Each row was made from one walk, in order. Every step used is in the known rows, and no mark comes twice. Write each row's walk.
Known rows
nonor-votel-molovin: 1.17	0.27	0.21	4.07	-0.22	-2.15	-2.87	-0.23	0.04	-0.50	2.91	0.31	-0.31	3.33	0.48	-1.01	-0.72	0.38	1.99	0.13	-0.98	-1.05	-1.05	0.12	1.25
vilo-nefu-nonor-votel: 3.57	2.70	2.91	-0.24	-1.25	-0.50	-1.40	0.67	-1.04	-0.83	1.39	-0.67	0.57	-0.21	-0.35	-2.24	0.06	1.22	0.68	1.70	-1.27	2.05	-0.21	0.63	1.93
molovin-nefu: -0.11	-0.89	0.81	-0.89	1.92	0.24	1.11	-0.51	3.05	0.06	0.49	2.10	0.49	-0.09	1.62	-1.27	-0.15	0.99	-0.88	-0.94	2.06	2.02	-0.25	-0.10	-0.27
molovin-nefu-ropar: 1.09	-1.22	0.05	-4.26	3.06	1.48	1.41	-0.20	1.72	0.70	-0.78	0.05	0.78	-0.87	1.94	0.08	0.93	0.28	-1.45	-2.05	0.40	2.44	1.48	0.15	1.12
votel-vilo-nefu: -0.90	0.03	-0.86	-2.79	-0.92	0.38	0.95	-0.82	-0.93	2.48	-0.24	1.78	-0.43	-1.95	0.08	-0.24	-0.73	2.51	-2.11	1.61	0.82	2.19	-1.90	-0.68	-2.72
nonor-votel-molovin-nefu: -1.71	-1.45	-0.17	4.80	1.18	-2.95	-3.23	-0.27	3.28	-1.47	2.24	0.99	0.41	3.67	0.79	-1.23	0.45	-0.35	1.11	-1.18	-0.32	0.21	-0.76	0.63	2.48
nonor-votel-vilo: -2.88	1.56	1.09	0.64	4.20	-1.11	3.28	-0.03	-1.72	0.42	-1.08	-0.21	-0.70	0.44	2.04	-1.61	-1.51	1.04	1.26	0.92	0.40	0.04	-0.54	-0.05	-0.33
ropar-votel-vilo-nefu-nonor: -2.80	1.74	-0.78	-1.80	-1.11	0.64	1.79	0.89	-5.89	0.70	-1.08	-1.20	-0.23	-2.61	-0.16	0.26	-1.45	1.22	-1.51	2.31	-0.65	-1.31	-0.45	0.07	-2.22
fuvar-nonor-votel-molovin: 2.83	2.32	-0.16	7.01	-0.18	0.20	-2.60	-0.22	0.26	-1.54	3.89	0.18	-0.21	5.72	1.24	0.92	-0.19	0.16	1.73	1.21	-0.28	-0.33	0.06	-0.05	2.76
ropar-fuvar-nonor-votel-vilo-nefu: -0.04	3.84	3.12	3.84	1.97	-0.53	1.48	-0.04	1.23	0.75	0.15	2.16	-0.45	-1.17	-0.76	-0.97	0.47	-0.15	0.85	2.69	1.19	0.56	-1.20	0.40	0.70
ropar-votel: 1.36	2.25	1.57	-0.52	2.29	0.77	1.78	1.25	-2.16	0.77	1.54	1.00	-0.21	-1.40	0.36	-1.44	-2.95	0.70	0.70	0.41	0.78	-2.83	0.17	0.00	-2.76
nonor-votel-molovin-nefu-ropar: -0.31	-1.75	-0.98	1.50	1.90	-1.70	-2.92	-0.04	1.86	-0.88	0.99	-1.20	0.74	2.98	1.22	0.03	1.47	-1.15	0.61	-2.25	-2.04	0.58	0.95	0.86	3.87
fuvar-vilo: 1.18	-0.67	-0.89	-3.63	-2.94	1.82	2.61	-0.74	1.16	0.69	-1.10	1.27	-0.95	-1.67	0.15	0.47	-1.36	0.17	0.45	-0.19	2.67	0.58	-0.49	-1.17	-3.17
vilo-votel-molovin-nefu: -2.40	-2.81	-1.02	2.62	-0.92	-1.89	-4.03	-0.04	3.61	-0.58	-0.64	1.37	0.34	2.91	-2.09	0.28	-0.59	1.53	0.85	-1.17	-0.30	-0.82	-1.35	1.01	-1.71
votel-molovin-nefu: -1.25	-3.23	-2.14	1.98	-1.63	-1.03	-2.96	-1.26	2.62	-0.25	1.98	1.84	0.19	2.71	0.89	0.89	0.50	0.28	-1.10	-1.34	1.04	0.75	-1.17	-0.30	0.54
fuvar-vilo-votel-molovin-nefu-nonor: -4.44	-4.32	-3.23	0.47	-6.37	-0.59	-2.47	-0.23	1.99	-2.68	-3.98	-1.34	-0.34	2.23	-2.72	2.67	0.31	-0.48	0.97	-1.08	0.17	-0.55	-0.57	0.48	-1.94
molovin-nefu-nonor-votel-vilo: -6.61	-0.15	0.40	0.65	3.59	-1.38	3.47	-0.03	-1.47	-2.16	-3.14	-1.76	0.10	1.35	2.93	-0.38	0.47	-0.13	-0.01	0.28	0.33	1.66	0.37	0.60	2.64
fuvar-molovin-nefu-ropar-votel: -1.40	-1.56	1.27	-3.45	4.14	0.75	-0.60	1.15	-1.00	-0.32	0.24	-2.67	0.80	-2.35	1.00	-0.55	0.44	-0.46	-0.84	-1.70	-2.87	-2.27	1.56	-1.30	0.86
vilo-nefu-nonor: 4.51	0.83	1.11	-2.80	-3.89	1.72	-0.80	-0.32	-1.59	0.42	1.28	0.04	0.40	-1.36	-0.23	-0.23	0.06	1.99	-1.64	1.57	0.17	2.63	-0.52	-0.26	-0.10
fuvar-ropar-votel-molovin-nefu: -2.17	-1.76	-2.11	3.05	2.19	0.00	-0.78	0.32	0.93	-1.21	0.50	-0.40	0.63	2.43	-1.56	1.59	-0.16	-1.31	-0.39	-1.73	0.17	-3.62	1.45	-0.58	-0.81
fuvar-vilo-votel-molovin-nefu-ropar: -2.68	-4.62	-3.81	-2.33	-3.40	-0.23	-2.38	0.11	3.35	-0.45	-4.00	-1.20	-0.11	0.81	-2.91	2.37	0.55	-0.70	0.69	-2.72	-1.08	-0.28	0.45	0.65	-2.26
fuvar-vilo-nefu-nonor: 2.54	-0.70	-0.70	-4.61	-7.61	2.26	0.31	-0.40	-0.23	0.04	-0.84	-0.17	-0.41	-2.61	-1.48	0.95	0.19	0.36	-1.05	1.11	1.22	2.58	-0.56	-0.80	-1.73
fuvar-vilo-nefu: 2.70	-0.58	-1.02	-4.18	-5.40	1.31	-0.26	-0.44	2.36	1.59	0.30	1.99	-0.53	-3.17	-2.03	-0.42	-0.59	0.91	-0.60	0.59	1.67	2.14	-1.41	-0.93	-3.53
fuvar-vilo-votel-nonor: -1.19	0.41	-2.18	0.91	-0.91	-1.09	1.98	-0.12	1.23	-0.37	-2.48	1.06	-0.93	1.04	-2.15	-1.98	-1.41	0.63	1.11	0.91	1.77	1.78	-0.38	0.56	-4.87
votel-molovin-nefu-nonor: -1.51	-3.12	-2.30	1.47	-3.70	-0.27	-2.32	-1.27	-0.21	-1.85	0.65	-0.56	0.40	3.18	1.41	2.32	1.28	-0.02	-1.44	-0.84	0.48	1.14	-0.44	-0.13	2.24
ropar-fuvar-vilo-votel-molovin: -0.85	-2.76	0.11	0.76	-6.14	-1.61	-1.68	-0.42	3.42	0.42	-2.93	1.84	-1.40	-1.38	-4.98	1.36	-1.05	-1.10	3.13	-0.60	1.41	-4.14	-2.26	0.18	-4.81
nefu-ropar-fuvar: 4.77	0.56	3.04	-4.17	1.42	1.21	2.68	-0.31	0.44	2.01	-0.84	0.90	-0.18	-3.72	0.20	0.02	0.45	-0.78	0.37	-1.07	1.17	-0.68	0.48	-0.20	-0.22

Which walk is each row?
1.95	-1.44	-0.63	3.00	-0.67	1.25	-1.25	-1.20	3.04	-0.05	0.57	1.07	0.34	1.89	0.53	3.58	2.85	-2.43	-0.86	-1.43	1.19	0.35	0.77	0.04	3.39
votel-molovin-nefu-ropar-fuvar-nonor
0.54	1.89	-0.05	2.69	2.50	-1.67	1.05	0.04	-0.42	0.09	-0.49	1.52	-0.21	2.19	-1.03	-3.00	-1.34	2.30	0.75	1.30	0.66	1.98	-0.27	1.12	-3.09
vilo-votel-nonor
3.69	4.47	5.37	4.49	3.44	0.38	1.81	0.33	2.09	-0.73	1.46	2.03	-0.26	0.46	0.48	-1.65	-0.13	-1.11	2.70	1.41	2.05	-0.55	0.33	0.42	2.06
ropar-fuvar-nonor-votel
0.06	3.80	0.42	2.88	2.22	0.61	0.68	0.24	-0.73	0.36	1.09	0.75	-0.19	1.28	0.54	-0.55	-0.26	1.56	-0.09	2.86	0.09	2.31	-0.35	0.11	0.88
fuvar-nonor-votel-vilo-nefu
1.85	-1.31	-4.35	-2.86	-6.72	0.71	-3.16	0.60	-1.15	1.69	0.93	-1.12	-0.42	-1.91	-3.30	2.08	-0.52	-1.43	-0.45	-0.75	-2.10	-2.34	0.10	-0.33	-2.81
fuvar-vilo-nefu-ropar-votel-molovin
-1.11	-3.14	4.46	-0.55	0.92	-1.25	-0.51	-0.91	4.17	-0.23	0.13	1.52	0.16	-3.35	0.24	-1.69	1.70	-0.75	-0.39	-1.02	1.18	-1.00	-1.72	-1.77	0.74
ropar-fuvar-molovin-nefu
-2.94	-1.55	-1.97	3.59	-0.07	-1.43	-2.62	0.41	0.66	-0.60	2.21	1.26	0.26	1.81	0.06	0.32	-1.15	-0.58	-0.11	-1.17	0.19	-2.98	-0.61	0.34	-0.85
ropar-votel-molovin-nefu
-2.95	-2.91	-0.91	2.22	-2.78	-1.04	-3.81	-0.02	0.82	-2.23	-1.88	-0.91	0.46	3.51	-1.45	1.66	0.20	1.09	0.47	-0.59	-0.85	-0.37	-0.57	1.08	0.08
vilo-votel-molovin-nefu-nonor
5.99	0.62	0.49	-5.47	-0.90	1.97	-0.81	-0.03	-0.16	2.64	1.32	0.35	0.61	-2.70	-0.50	-0.38	0.45	1.70	-1.59	-0.01	-1.05	2.74	0.33	-0.08	-0.57
vilo-nefu-ropar
1.84	2.91	-1.91	0.39	4.17	0.26	3.18	0.70	-4.58	0.86	1.29	-0.82	0.11	0.51	1.35	-1.83	-0.95	-0.63	-0.80	0.29	-0.61	0.19	2.12	0.66	-0.80
nefu-ropar-votel-nonor
2.73	0.46	0.18	2.87	-4.87	-1.54	-4.90	-0.14	-1.18	-1.21	2.98	-1.12	0.32	2.50	-1.00	-0.24	0.66	0.64	0.64	1.41	-2.40	0.57	-1.08	0.49	2.66
vilo-nefu-nonor-votel-molovin
1.07	0.51	-1.47	4.73	2.23	0.27	-2.52	-0.03	1.85	-1.82	1.88	-1.25	0.77	5.39	1.70	1.91	2.05	-1.33	0.36	-1.00	-1.35	1.49	2.05	0.67	5.27
fuvar-nonor-votel-molovin-nefu-ropar
-1.11	0.72	2.53	1.10	2.71	-0.63	0.99	0.54	0.55	-2.81	-0.54	-0.86	0.78	1.38	2.01	-1.86	0.53	-0.13	0.88	-0.28	0.24	1.86	0.92	0.86	3.54
molovin-nefu-nonor-votel
0.01	1.70	0.23	-3.01	2.62	-0.46	0.85	0.41	-1.80	1.91	-0.90	-1.26	0.06	-1.67	0.37	-0.96	0.34	0.99	-0.46	0.67	-2.47	2.08	0.25	0.47	0.54
nonor-votel-vilo-nefu-ropar
-3.39	1.65	0.87	0.19	2.02	-0.24	3.66	0.03	-4.46	-1.22	-2.48	-2.17	-0.55	0.82	2.60	-0.23	-0.70	0.66	0.91	1.57	-0.14	0.39	0.28	0.02	1.29
nefu-nonor-votel-vilo
-1.15	-2.95	1.88	-1.52	1.39	0.00	-1.37	-0.62	2.44	-0.77	1.06	0.11	0.39	-0.65	1.60	-1.18	0.98	1.17	-1.25	-0.65	-0.05	0.86	-0.86	-1.99	0.82
fuvar-molovin-nefu
0.39	-3.39	-0.09	-0.22	-1.26	-1.01	-1.58	-1.15	3.04	0.80	-0.22	1.20	0.37	-0.55	-0.13	1.68	2.26	-2.19	-0.59	-2.65	0.46	-0.71	-0.23	0.13	1.85
votel-molovin-nefu-ropar-fuvar
-1.27	1.72	0.99	0.11	1.66	-1.56	0.63	0.14	-0.46	1.36	0.16	0.69	-0.22	-1.08	-0.04	-2.55	-0.81	1.86	0.31	1.70	-0.65	1.45	-1.46	0.27	-0.62
nonor-votel-vilo-nefu
-1.44	1.18	-2.26	1.12	5.57	-0.74	2.80	0.68	-1.35	-0.17	0.70	-0.40	0.79	0.92	1.72	-2.07	0.40	-1.25	-1.69	-0.88	-0.22	1.52	2.35	1.22	0.44
molovin-nefu-ropar-votel-nonor
4.33	2.33	0.85	-4.18	1.11	1.46	-0.49	1.70	-2.05	2.28	1.59	-0.30	0.58	-3.47	-1.48	-1.16	-1.24	0.80	-0.78	0.10	-1.92	-1.05	1.11	0.47	-1.76
vilo-nefu-ropar-votel
-3.44	1.36	-0.96	-1.04	5.44	1.76	5.64	0.53	-4.04	0.58	-2.82	-1.20	-0.53	-1.12	-0.30	1.16	-2.05	0.20	-0.10	0.32	0.89	-3.95	1.65	-1.29	-3.87
fuvar-ropar-votel-vilo
0.98	0.27	-0.03	3.44	-2.26	-1.08	-2.41	-0.17	-2.65	-1.96	1.67	-1.90	-0.16	4.02	1.21	0.51	-0.04	-0.09	1.62	0.59	-1.38	-0.88	-0.24	0.18	3.01
nefu-nonor-votel-molovin
-1.22	0.22	-1.23	-3.07	-3.05	1.26	1.55	-0.81	-3.68	0.96	-1.45	-0.60	-0.26	-1.48	0.52	1.11	-0.02	2.08	-2.35	2.09	0.28	2.38	-1.16	-0.57	-0.95
votel-vilo-nefu-nonor
-0.39	0.56	-0.67	8.01	1.29	-0.64	-3.01	-0.27	3.13	-2.46	3.12	0.84	0.42	6.30	1.40	0.76	0.98	-0.62	0.80	0.00	0.33	1.17	0.30	0.52	4.11
fuvar-nonor-votel-molovin-nefu
-6.97	-2.30	-1.10	-3.65	4.72	0.22	1.62	0.78	-3.29	0.23	-2.62	-3.53	0.09	-2.51	1.95	0.47	0.25	-0.58	-1.86	-1.17	-2.61	-2.56	0.96	-1.55	-0.21
fuvar-molovin-nefu-ropar-votel-vilo
-0.49	-1.07	0.55	-1.50	-0.16	1.21	1.32	-0.45	0.34	-1.53	-0.82	-0.01	0.64	0.48	2.23	0.32	0.65	0.56	-1.41	-0.38	1.72	2.28	0.50	0.05	1.73
molovin-nefu-nonor
-2.46	1.58	-0.64	-1.00	1.01	0.04	1.36	0.91	-3.01	2.21	-0.01	0.99	-0.40	-2.97	-0.83	-0.97	-2.37	1.70	-1.14	1.72	0.02	-1.37	-1.25	-0.01	-3.91
ropar-votel-vilo-nefu
2.87	-0.87	1.00	-5.86	-2.38	1.85	3.77	-0.60	1.74	1.71	-3.04	0.60	-0.90	-4.96	-1.01	1.07	0.41	-2.46	0.89	-1.53	2.21	-1.04	0.57	-0.71	-1.90
nefu-ropar-fuvar-vilo
1.86	2.39	2.82	0.21	1.31	0.15	1.23	0.62	-2.38	-1.79	0.32	-1.50	0.11	1.07	1.71	-1.64	-0.69	0.54	1.73	0.98	-0.31	0.56	0.72	0.39	2.35
nefu-nonor-votel
-0.10	0.51	1.77	8.53	1.10	-1.95	-2.18	-0.44	4.94	-1.94	2.23	2.34	0.20	3.69	0.11	0.16	1.75	-2.39	1.81	-0.25	1.40	-0.72	-0.41	0.72	3.90
ropar-fuvar-nonor-votel-molovin-nefu
-0.04	-2.67	0.72	-5.01	-1.10	0.93	3.32	-0.68	4.83	0.69	-3.75	1.12	-0.24	-4.59	-0.85	0.77	1.70	-3.17	0.13	-2.79	2.70	0.56	0.84	-0.25	-0.64
molovin-nefu-ropar-fuvar-vilo
6.95	4.37	4.52	1.05	2.10	1.16	-0.30	0.71	2.01	0.79	1.62	0.82	0.54	-1.74	-1.33	-1.25	1.62	-1.11	0.98	1.09	-0.56	1.29	1.14	0.94	3.09
vilo-nefu-ropar-fuvar-nonor-votel
-3.24	-1.46	-2.02	3.20	-2.16	-0.61	-1.97	0.34	-2.00	-2.18	0.86	-1.12	0.41	2.47	0.44	1.27	-0.35	-0.92	-0.59	-0.66	-0.44	-2.67	0.23	0.40	1.12
ropar-votel-molovin-nefu-nonor
-7.85	-1.99	1.54	0.38	2.87	-1.61	0.82	-0.25	-2.21	-2.99	-2.58	-3.82	0.08	0.84	2.82	-0.65	1.52	-0.07	-0.27	0.53	-1.93	0.47	-0.24	-1.34	3.51
fuvar-molovin-nefu-nonor-votel-vilo
1.67	-0.01	-2.22	-0.42	-0.58	0.53	-1.75	0.58	-3.80	1.08	1.71	-1.44	-0.12	0.61	0.09	1.75	-1.16	-0.52	0.29	-1.05	-2.06	-3.84	0.95	-0.05	-0.74
nefu-ropar-votel-molovin
-5.82	-0.37	-1.75	-3.02	5.84	0.58	3.87	0.97	-2.42	0.95	-3.08	-1.41	0.19	-2.17	1.86	0.54	-0.82	-0.52	-1.36	-1.39	-0.30	-1.31	1.51	0.41	-1.02
molovin-nefu-ropar-votel-vilo
1.02	-0.06	-1.60	2.30	0.45	0.86	-0.50	0.26	-2.09	-0.35	1.27	-0.96	-0.14	1.80	-1.78	1.91	-1.36	-0.55	0.55	-0.49	-0.39	-4.84	1.29	-1.18	-2.07
fuvar-ropar-votel-molovin
2.84	0.84	-1.51	-5.85	-2.72	2.11	0.67	1.44	-0.93	2.00	-0.49	-0.61	-0.18	-4.76	-2.69	-0.02	-1.20	-0.73	-0.39	-0.28	-0.77	-0.98	1.04	-0.12	-3.55
fuvar-vilo-nefu-ropar-votel
0.95	-1.07	-2.23	0.95	-8.47	-0.97	-3.79	-0.36	-0.08	-1.51	0.99	-1.44	-0.45	1.19	-2.35	0.86	0.60	-0.97	1.02	0.97	-1.35	0.50	-1.01	-0.07	0.88
fuvar-vilo-nefu-nonor-votel-molovin
2.85	-0.72	1.70	-3.32	-5.70	0.19	0.56	-0.68	4.09	2.11	-0.63	3.43	-0.73	-5.62	-3.54	-1.13	0.08	-0.86	0.27	0.29	2.95	0.28	-2.08	-0.60	-3.48
ropar-fuvar-vilo-nefu
3.65	0.10	-2.04	-1.11	-3.24	0.18	-4.09	0.82	-2.45	1.90	3.11	-0.77	0.36	-0.82	-2.01	1.04	-0.49	0.21	-1.00	-0.22	-3.12	-2.32	0.08	0.27	-0.97
vilo-nefu-ropar-votel-molovin
-1.71	3.60	0.47	3.60	4.35	1.15	3.37	-0.03	-1.73	-0.66	-0.24	-0.21	-0.69	2.65	2.88	0.44	-0.89	0.91	1.00	2.19	1.01	0.85	0.52	-0.24	1.12
fuvar-nonor-votel-vilo
0.72	-0.01	-1.58	-5.70	-0.08	1.66	1.47	-0.52	-2.49	3.20	-1.31	-0.41	-0.10	-2.82	0.46	0.73	0.36	1.75	-2.51	0.49	-0.88	2.53	-0.29	-0.39	-1.38
votel-vilo-nefu-ropar
0.05	1.45	2.86	-2.35	2.32	-1.50	1.78	0.24	-0.22	2.53	-1.97	0.08	-0.14	-4.60	-1.09	-1.70	0.96	-0.63	0.58	0.41	-1.19	0.12	-0.43	0.76	0.49
nonor-votel-vilo-nefu-ropar-fuvar
4.71	2.76	3.42	2.12	0.42	2.40	2.22	-0.70	1.67	0.53	1.22	3.01	-0.41	-0.59	0.44	0.46	-0.07	-0.32	0.66	1.26	3.48	-0.11	-0.06	-0.48	0.13
ropar-fuvar-nonor
